In the rows, zero is written as 128.
Known rows, with every step that occurs
T, U, Y, J, E: [ 89 139 189 111 128  93 130 134 110 126 153  65 161 141 124  96 102  99]
E, J: [ 87 160 169 123 117 198 143 127 113  99 137 105 168 109 130 149  96  97]
U, T, J, E, A, Y: [ 81 149 166 113 212 135 139 148 113 152 124  61 143  91 174 137 119 113]
T, U: [ 99 145 183 122 133 148 129 120 108 116 162  87 167 118 128 112 102 119]
U, Y: [ 88 147 161 112  87 123 140 131 104 116 146  72 175  72 102  85  73 113]
Y, J, E, U: [ 80 154 185 112 137 154 139 132 120 122 122  99 162 140 144 108 124  92]
A, T: [120 149 153 115 149 146 143 145 107 119 144  98 163  78 132  81 111 130]
U, T, J, E: [106 138 181 129 174 125 142 128 114 115 134  66 164 110 146 150 140  84]
T, J, E, A, Y, U: [ 90 149 165 114 196 134 126 149 109 136 120  81 147 105 141  90  81 124]
J, E: [ 98 158 182 120 123 145 143 121 116 124 132 101 169 115 133 108 141  91]
E, A: [ 90 162 178 116 127 173 142 130 102 127 113  88 161  91 135 115 103 123]
T, J, E, A, Y: [ 77 152 174 117 190 160 138 138 116 142 129  82 143  95 167 128 118 115]
U, T, J: [115 132 163 130 164 140 137 132 105  99 140  65 164  85 127 148 102 102]
J, E, A, T, U, Y: [ 74 144 186 106 165  96 139 144 107 155 152  36 159 101 166  95 106 134]
T, J: [111 136 174 136 137 170 136 120 108  87 147  92 164  91 119 135 100 105]
Y, U: [115 153 158 116 121 135 127 137 101 107 126 103 172 101  90  64  68 119]
T, U, Y: [ 81 138 176 114 108 111 131 127 105 123 168  56 172  96 117  96  72 121]
Y, U, T, J, E: [112 138 175 126 182 106 134 137 109 114 126  65 166 117 132 123 114  91]

Rows
[ 96 147 185 120 194 122 136 141 104 131 102  52 157 115 151 133 111 107]	Y, U, T, J, E, A
[ 94 150 172 102 167 106 145 160 104 146 121  59 150 103 153  82 110 128]	U, Y, J, E, A, T
[107 130 164 107 143  91 127 154 101 118 165  60 156 111 118  73  66 134]	A, T, U, Y, J
[ 74 149 200 107 147 111 134 137 105 142 129  51 153 138 148 111 102 115]	T, U, Y, J, E, A
[ 87 150 173 106 163 121 141 145 115 133 116  71 163 130 150 121 124  90]	Y, J, E, U, T
[ 79 155 188 106 129 120 141 141 105 137 111  64 155 119 136 103 104 107]	U, Y, J, E, A
[118 148 147 110 149 103 130 150  98 120 120  74 173  94 102  82  73 115]	Y, U, T
[ 92 150 193 113 195 133 139 140 110 150 144  65 153 122 181 111 137 135]	J, E, A, T, U
[110 139 172 128 189 166 142 143 104 111 134  72 150  80 156 130 107 134]	E, A, T, J
[104 138 159 118 206 102 129 148 113 129 134  68 156 107 141 111 104 100]	A, Y, U, T, J, E
[ 55 153 180 108 107 126 145 129 118 136 135  65 175  97 141  99 102  98]	J, E, U, Y
[ 86 163 160 103 174 127 128 152 108 151 113  91 152 104 136  66  83 127]	J, E, A, Y, U
[122 131 158 127 174 119 128 142 100  98 131  64 166  94 111 118  73 110]	Y, U, T, J
[ 59 139 187 120 128 134 143 126 119 120 143  55 170  97 146 124 100  94]	T, J, E, U, Y
[ 92 134 169 127 172 155 139 133 111 106 134  61 165  91 147 154 100 102]	E, U, T, J
[ 78 155 173 109 158 131 146 136 118 141 118  69 172 110 160 126 135  91]	J, E, U, T
[ 79 150 155  99 186 117 137 156 119 149 123  74 154 119 158 107 113  99]	A, Y, J, E, U, T
[ 96 154 153 104 158 152 130 154 103 131 124  99 140 104 127  87  76 129]	E, A, Y, J
[ 96 133 173 111 114 103 124 139 101 111 160  64 161 120 103  87  60 119]	T, U, Y, J
[ 95 135 172 104 157 102 130 158  97 131 148  47 149 111 134  83  65 144]	E, A, T, U, Y, J
